Known rows, with every step that occurs:
Z-J-Q: [ 28  16   5 -11  10   3 -11  -1 -12   6  16   0 -45 -24 -27  22 -26   3
   8  12 -13  27   8  18   4]
Y-Q-J: [ 27 -19 -13  -1   8  -4   5  19  30  11  12   5 -29 -30  -1  -1 -30   2
 -14   4  23 -21  16  16 -17]
C-V-Z-J-Q: [ -4  22   8 -15   7  19  32   0  -1   9  23  28 -36 -49 -19   8 -10  11
  -5   8 -29  15  -8  17  21]
V-S: [-12   5   0 -12   3  -5  -6  -1   1  -3  -4  17   4  -3   1  -3  10   4
  -3   0 -10 -23  -4   4  17]
Z-J-Q-Y: [ 39   4  -4 -14   2  -2   1   3   3  11   7   2 -57 -28 -30  23 -35   9
  -2  10 -13   9  15  27 -11]
V-F: [-21  -4   2  -3  13  -5  19   1  -2 -11  44 -16   2 -13  -3  -4  13  -3
   1   2  -7 -18  -6   2  12]
C-F-V-Z-J: [-25   1   7 -21  -4  15  60   4   4 -11  64  24 -11 -52   7 -11  22   5
 -27   5 -25   3 -24   7  39]
F-V-S-Z: [-31  -9   3 -16  10  11  22   0  10 -11  36  29  11 -28 -13  -8  15  -2
  -6   7 -29 -31 -11   5  34]
Z-V: [ -3   2   5  40  14   0 -14  -1  -6 -10   0   3   2   3  -3  10  -2  -5
  16  14  -2 -22  -9   4   0]
F-V-Z-J: [ -5   4   5 -14  -2  15  43   0   1  -7  46  22 -12 -30   7  -8   5   7
 -16  10 -21   7 -11  10  24]
S-V-Z-Q: [-19  17  11  30 -20  27  17  -4  -6   6 -19  25 -13 -14 -17   9  -4   0
  20  20 -22 -18  -8  14  17]
C-F-V-Z-J-Q-Y: [ -4  -5   3 -32  -5  14  60   8  17  -8  53  27 -51 -78 -23   0   0  10
 -26   1 -31  -8  -8  25  30]
Q-J-Z: [ 19 -12   0   2   8 -13  -1  16   2  19  28  -5 -36   3 -20   6 -29  18
   0   0  23 -10   2  10 -18]
Y-Q-J-Z-V-C: [ 14 -12   0  36  57 -23  -4  21  10  -3  52 -13 -40 -22 -23  10 -31   7
  27  19  22 -63  -5  19 -17]
F-V-S-Z-Q-Y: [-16 -17  -1 -32  -3   8  32   2  13   5  31  35 -20 -29 -31   5  -5  -3
 -10  18 -30 -31  -5  24  28]
Q-J: [  4 -18  -1  -3  -5  -2   7  13   9   7  19   0 -23  -3  -1   0 -18   5
 -16   3  13 -10   3  14 -10]
V-Z-J-Q-Y: [ 22  11  -2 -12   0  11  20   3  10  11   4  23 -53 -41 -25  18 -31  17
  -4   8 -21   0  14  33  -1]
Z-V-C-F: [-46  -4  13  23  35  -7  16   2 -10 -29  48 -11   2 -20  -3   0  28 -11
  13  13 -14 -45 -32   4  25]
Y-Q-J-Z: [ 41 -11 -12   6  20 -15  -4  23  23  22  21   1 -42 -25 -20   5 -41  15
   2   1  33 -21  15  12 -27]
J-Z-Q: [ 19  11   6  -7   6  -8 -11   0 -20  22  15  -2 -32   8 -34  18 -22   7
  21  10   8  18  -1   7   1]
V-C: [-22  -4   7 -10  23  -8  13  -1  -7 -14  31 -16   0  -1   1  -6  12  -3
   8   5  -8 -19 -10   1   9]
J-Q: [ 11   6   6  -7   6   3 -12  -2  -1  -1  -2   1 -27 -21 -27  10 -14  -1
  11  -2  -7   6   8   9   6]
S-Z-J-Q: [ 16  17   3  -3  21  17  -6  -1  -8  13  26  11 -39 -34 -42  33 -35   2
  14  21 -24  24  10  25   6]
C-V: [-17  -1   1  -7   0   2  25   2   5   3   9   7   4 -12   3  -9  12   0
 -11  -2  -7  -3 -15  -8   7]
J-Z-Q-Y: [ 30  -1  -4 -11  -1 -14   1   5  -5  27   5  -1 -44   5 -38  19 -30  12
  10   7   9   1   6  16 -15]
C-F: [-20  -3   2  -8  -2   1  16   4   2  -4  18   2   0 -22   0  -4  18  -2
 -11  -5  -3  -3 -12  -2  15]

Rows:
[-24   6  -1  -4  14  10  -2  -1   5   4   6  27  10 -13 -15   7   1   2
   4   9 -21 -26  -3  11  17]	V-S-Z
[-32 -24  12 -33 -18  17  63  13  11   0  68  30 -35 -51  -8 -12   5  -1
 -33   8  -8 -11 -21  22  40]	C-F-V-Z-Q-J
[ -6  16  -3  -7  17   9   0   1  -6  10  25  27  -8 -15 -14  19 -10   6
   1  23 -26  -5  -2  20  16]	V-S-Z-J
[ -7 -11  11  31  44 -21  -2  14 -10  -7  58 -18 -34   6 -23  10 -19  10
  24  18  13 -52 -17  17 -10]	Q-J-Z-V-C
[ -6  24   4  38  -9  24  21   1  -5   2  -5  20 -11 -19  -2  10  -5  11
  10  20 -26 -14  -8  13   6]	S-V-Z-J
[-50  -1  11  22  11   3  31   4  -5 -23  27 -14   3 -26  -7  -7  34  -8
  12   8 -23 -49 -28  -3  22]	S-V-C-F
[-13  17   1  -8   1  15  45   2   0  10  26  27  -9 -27   8  -2   4  12
 -16  10 -22   9 -17   8  14]	C-V-Z-J
[ 11  23   8  -8   7  17   7  -2  -6   6  14  22 -41 -38 -22  17 -23  11
   6  10 -21  17   6  24  14]	V-Z-J-Q
[ 10 -15   4 -16 -10   1   5  10  -3  18  23   4 -42  -1 -14  11 -29  -2
 -11  17  11   8   3  23   0]	Z-Q-J
[ 15 -12  -4  41  47 -20   2  22  14   0  65 -12 -37 -34 -26  12 -31   7
  19  15  23 -61  -1  19 -15]	Y-Q-J-Z-V-F
[-51 -12   5 -24   9  12  38   4  12 -14  54  31  12 -50 -13 -12  32  -5
 -17   2 -32 -34 -24   3  49]	C-F-V-S-Z
[-29   2   1 -19   3  -3  19   1   5   0   4  24   9 -15   4 -12  22   4
 -14  -2 -18 -26 -18  -4  24]	C-V-S
[-38  -5   3 -11  13  -3  44   3   3  -8  53  -8   7 -25  -2 -13  25  -3
 -10  -1 -14 -22 -21  -4  20]	C-V-F
[  3  -4   6  30  24 -18 -22  14  -3   5  23  14 -30   3 -22  13 -22  17
  12  14  11 -55 -12  18  -3]	Q-J-Z-V-S
[-42  -7   7 -18  21  -7  30   3  -4 -19  49 -14   1 -22   0 -11  31  -6
  -3   0 -12 -23 -22  -1  24]	V-C-F
[ -2 -13   2  -6  -1  15  10  10   1  25  33  15 -37 -10 -30  21 -38  -3
  -3  27   0   4   4  31   2]	S-Z-Q-J
[-42 -10   8 -17  -7  16  58   4  14 -17  45  26   6 -51   6 -24  35   1
 -23  -9 -20 -18 -24  -2  41]	C-F-V-Z
[-16   7   6  29  17  -5 -20  -2  -5 -14  -5  20   6   0  -2   7   7  -1
  13  14 -12 -45 -14   8  17]	Z-V-S
[-27 -15  13  24  42 -20  15  18  -8 -10  76 -16 -34 -17 -23   7  -2   7
  12  13  10 -55 -30  14   6]	Q-J-Z-V-C-F
[-23  -6   7 -10  -6  15  42   0  12 -14  27  23   6 -29   6 -20  17   3
 -11  -4 -16 -15 -11   0  26]	F-V-Z
[-29 -18  11 -23  20  -7  37   0  -1 -29  60 -14   3 -15   1 -21  26  -8
  -2   2 -16 -25 -19  -5  25]	F-V-C
[  4  22   4 -14  24  13 -13  -2  -8  10  22  27 -35 -36 -41  29 -25   6
  12  22 -34   1   5  29  23]	V-S-Z-J-Q
[-30   2   5  35   2   6  20   2  -2 -16  22 -15   5 -16 -10  -1  16  -4
  16  10 -19 -44 -12   0  10]	S-V-F
[ 21  -7  -3 -11  -1  -1   0   3  14   4 -12   3 -39 -25 -30  11 -23   5
   1  -4  -6 -11  16  18  -8]	J-Q-Y
[-17  -3  12 -21 -12  17  40  -4   0  -3  32  27 -13 -26  -7  -8   5  -3
  -5   9 -18   2 -11  11  36]	F-V-Z-Q
[-33   6   3  -5  -2  15  42   2  11   3   6  28   9 -25   7 -15  16   9
 -13  -4 -16 -13 -16  -1  17]	C-V-Z
[ -7 -12   7  38  34 -18   4  16  -6  -3  71 -17 -32  -6 -27  13 -19   9
  16  15  14 -50 -14  18  -6]	Q-J-Z-V-F
[-16   5   3  48  24  14  -9  -1  -2  -4   9  14   7  -7 -19  20 -11  -6
  23  23 -13 -26  -9  12   2]	S-Z-V
[-41 -27   9 -39  -2  13  44  14   9   3  76  36 -30 -50 -28   0   3  -7
 -28  19 -21 -27 -21  27  48]	C-F-V-S-Z-Q-J
[  6  10  -2 -18   0  13  45   5  15  13  13  30 -48 -53 -23   9 -19  17
 -15   5 -28  -3  -1  25   6]	C-V-Z-J-Q-Y
[ -9  -3  -6 -19   0   7   8   1   7  19   1  33 -22 -14 -33  19 -18   2
   1  20 -22 -25   5  30  12]	V-S-Z-Q-Y
[ 15  10  -6 -18  16   8  -1   3   8  14  13  28 -48 -40 -45  30 -34  12
   1  19 -33 -16  13  38   7]	V-S-Z-J-Q-Y
[ -4   7   9 -27  20  14  11  -1  -3  -5  53  30 -33 -52 -39  15 -12   1
   2  19 -41  -4  -4  23  38]	F-V-S-Z-J-Q
[-30   2   9  28  12   4  15   0  -6 -19   9 -17   3  -4  -8  -4  16  -5
  23  13 -19 -45 -16  -1   7]	S-V-C
